Each row was made from one path, in order. Every step used is in the known rows, and no mark comes twice. Write each row's path.
Known rows
guni > sali > neve: [ 1.982  3.737 -1.384 -1.881  1.530  2.659 -0.498  2.565 -2.164 -4.147
  0.760 -1.060  1.130  0.907  0.751 -0.567  0.205  0.211]
feze > sali > neve: [-1.554  0.126 -1.382 -1.159  1.516  2.602 -0.714  3.285 -0.420 -0.453
  2.503  2.022 -0.564  1.428  0.012 -1.131 -0.089 -0.743]
tesol > feze > sali: [-1.787 -2.115  1.488  0.909  0.048 -0.251  0.676  0.732  0.509 -0.397
  2.562  1.964 -1.145  0.216 -0.174 -0.140 -1.485 -1.259]
sali > neve: [ 0.138  0.122 -0.058 -1.022  4.145  3.079 -0.387  2.700 -0.285 -3.578
  2.146  0.424  1.414  1.058  1.766 -1.254  1.221 -0.589]
feze > sali > guni > nuli: [-3.010  0.891 -3.756  2.970 -2.464  2.507  3.200 -0.428  1.315  1.111
 -2.266  1.546 -2.595 -0.188 -1.055  0.452 -2.159 -1.198]
tesol > feze > sali > guni > nuli > neve: [-1.258 -0.461  1.576  3.936 -1.351 -0.895 -0.194 -2.295  4.902 -0.223
  1.446  4.134 -2.247 -2.911 -0.609  2.043  2.106  2.825]
feze > sali > guni > nuli > neve: [-2.193  1.416  0.902  3.795 -1.513  0.140  1.549 -1.129  4.080  0.236
 -0.172  2.091 -1.150 -0.850 -0.880  1.131  0.012  0.863]
sali > guni: [ 0.749 -2.419  0.653  1.899  1.641  0.603  3.611  1.063 -0.609 -2.319
 -2.449 -0.699  1.512  1.355  1.445 -1.877 -1.687 -2.563]
neve > nuli > guni: [-2.847 -3.843  2.519  1.180  0.291  0.729  1.547 -2.310  0.204  0.952
 -0.424 -2.046 -2.805 -1.815  2.827  0.610 -4.402 -3.235]
sali > neve > nuli: [-0.876 -0.427 -3.158 -0.750  2.767  4.549 -1.434  2.000  1.756 -2.220
  2.931  0.228 -0.636 -2.219  1.540  1.411 -1.134 -0.042]
nuli > guni > sali > neve > tesol: [ 2.521  1.096  0.952 -3.361 -0.487 -1.148 -2.971 -1.165 -4.717  1.614
 -3.052 -2.485 -1.233  0.517  0.554 -1.111  0.183  0.404]
neve > sali > guni: [-0.466 -3.926 -2.511 -0.954 -0.931  0.542  3.807  2.806 -4.423 -2.097
 -2.973 -1.461  0.541  2.603  2.886 -0.480 -0.914 -4.064]
feze > sali: [-2.397 -0.337  0.826  0.678 -0.079  0.768  2.410  2.312 -0.595  0.356
  0.923 -0.227  0.145  2.355 -0.560 -1.382 -3.422 -3.384]
nuli > neve > sali: [-0.762 -1.187  3.192 -1.252  0.797 -1.023  1.716  2.401 -1.372 -3.616
  2.283 -2.135  2.852  2.715  2.465  0.381  0.302 -2.765]
guni > nuli > neve > tesol > feze > sali: [-0.809  1.987  1.464  1.091 -1.785 -2.213 -2.996 -2.758  4.328  2.445
  2.866  1.493 -0.859 -2.280 -2.972  2.030  0.853  3.321]
sali > guni > nuli > neve > tesol > feze: [ 2.117 -0.021  1.497  2.462  0.081 -2.447 -2.011 -4.013  4.051 -0.293
 -0.763  1.019  0.380 -3.357 -1.024  1.399  2.588  4.180]
nuli > guni > sali > neve > tesol > feze: [ 3.145 -0.417  1.575 -3.314 -0.339 -2.343 -4.677 -2.774 -3.714  0.702
 -1.089 -0.198 -2.248 -1.499  0.786  0.018  2.176  2.429]
meti > neve > sali: [-2.999 -0.930 -2.105 -2.475  0.961  2.335  5.466  3.177 -2.943  1.343
  1.943 -0.766  2.276  3.584  1.502 -0.970  0.369 -4.008]
neve > tesol > feze > sali: [ 0.013 -1.655  0.391 -0.957 -1.083 -2.367 -1.442  0.022 -0.675  2.978
  1.021  0.463 -0.365  0.508 -2.338 -0.486 -1.819 -0.438]
nuli > guni > sali: [ 0.084  0.420  4.224  0.261 -1.106 -1.047  2.194 -1.829 -3.881 -0.960
 -2.795 -3.188 -0.814  1.470  2.183 -1.367 -3.016 -3.180]

Which path is each row?
[-0.571 -0.521 -4.261  1.307 -3.638 -0.696 -0.766 -2.563  1.386  3.698
 -2.260  2.349 -3.310 -2.397 -2.757  1.354 -0.563  2.045] | neve > tesol > feze > sali > guni > nuli
[ 0.028  0.362 -2.585 -2.797  0.323  0.461 -2.896  2.812 -1.539  2.732
  0.725  0.386  0.135  1.615 -1.957 -1.273 -0.246  0.437] | feze > sali > neve > tesol
[-1.939  0.452 -5.066  1.456 -2.319  0.265  1.474 -2.200  2.392  7.909
 -0.390  3.702 -2.406 -1.905 -3.787  0.750  1.724  2.645] | meti > neve > tesol > feze > sali > guni > nuli
[ 2.580 -0.927 -0.513 -2.495  3.089  0.293 -4.407  0.390 -0.437 -0.810
  2.185  0.987  0.773 -1.034 -0.064 -0.375  2.724  2.365] | sali > neve > tesol > feze
[-0.267  1.661 -0.384  2.089 -2.705 -1.696 -0.648 -1.515  2.849  3.250
 -1.887  0.282 -0.547 -0.678 -2.935  0.652 -0.366  1.886] | feze > sali > guni > nuli > neve > tesol
[ 1.605  1.855  0.780  2.238 -0.237 -1.233 -0.461 -2.472  3.084  0.325
 -2.255 -1.265  1.671 -1.350 -1.102  0.466  0.671  2.084] | sali > guni > nuli > neve > tesol
[ 1.890 -3.200  3.484  1.219 -0.904 -5.655 -2.484 -0.702  1.552  2.550
 -0.308  1.608  0.291 -0.908 -1.958 -0.209  1.288  2.298] | nuli > neve > tesol > feze > sali > guni
[-0.170  1.386  1.989  3.839  1.025  0.916  1.851 -1.688  4.273 -2.670
 -0.465  0.388  1.058 -1.250  0.870  0.642  1.038  1.224] | sali > guni > nuli > neve
[ 0.566 -0.533  0.660 -1.023  2.569 -0.786  0.937 -0.618  0.713  4.041
  2.314  0.236  2.592  0.158 -1.639 -1.548  1.552  0.595] | meti > neve > tesol > feze
[-2.539  1.804  0.017 -0.279 -0.842  1.717  1.798 -0.026  1.057 -3.282
  2.165 -1.272  1.009  0.471  1.737  2.250  0.841 -0.668] | guni > nuli > neve > sali
[ 0.812  0.963  2.024 -1.595  0.806  0.688 -0.698 -0.491 -3.690 -1.832
 -1.009 -0.892 -1.629  0.509  2.583 -0.946  0.435 -0.453] | nuli > guni > sali > neve
[ 3.661  3.979 -2.773 -3.539  0.143  0.809 -2.656  1.821 -3.458 -1.064
 -1.007 -2.619  1.761  0.825 -1.617 -0.826 -0.261  1.086] | guni > sali > neve > tesol
[ 0.240 -3.259  1.969  0.035  0.031 -1.588  2.250  2.094 -1.723 -3.198
 -1.102 -1.000  2.229  2.146  3.004 -0.219  1.279 -2.067] | nuli > neve > sali > guni
[-2.264 -0.644 -5.885  0.175 -2.704  3.077  3.845  0.522 -2.069 -1.804
 -2.838 -0.451 -1.512  0.373  2.046  1.533 -0.704 -2.343] | neve > sali > guni > nuli
[ 2.128  0.592  5.274  0.023  2.199 -3.016 -1.204  0.014  1.061 -0.492
  1.028 -3.044  4.436  1.361 -0.784 -1.330 -0.679 -0.166] | nuli > neve > tesol
[ 4.293  2.497 -2.012 -3.264  0.411 -0.325 -4.401  0.224 -2.343 -1.456
  0.597 -0.277  0.536 -1.257 -0.939  0.416  1.578  3.091] | guni > sali > neve > tesol > feze
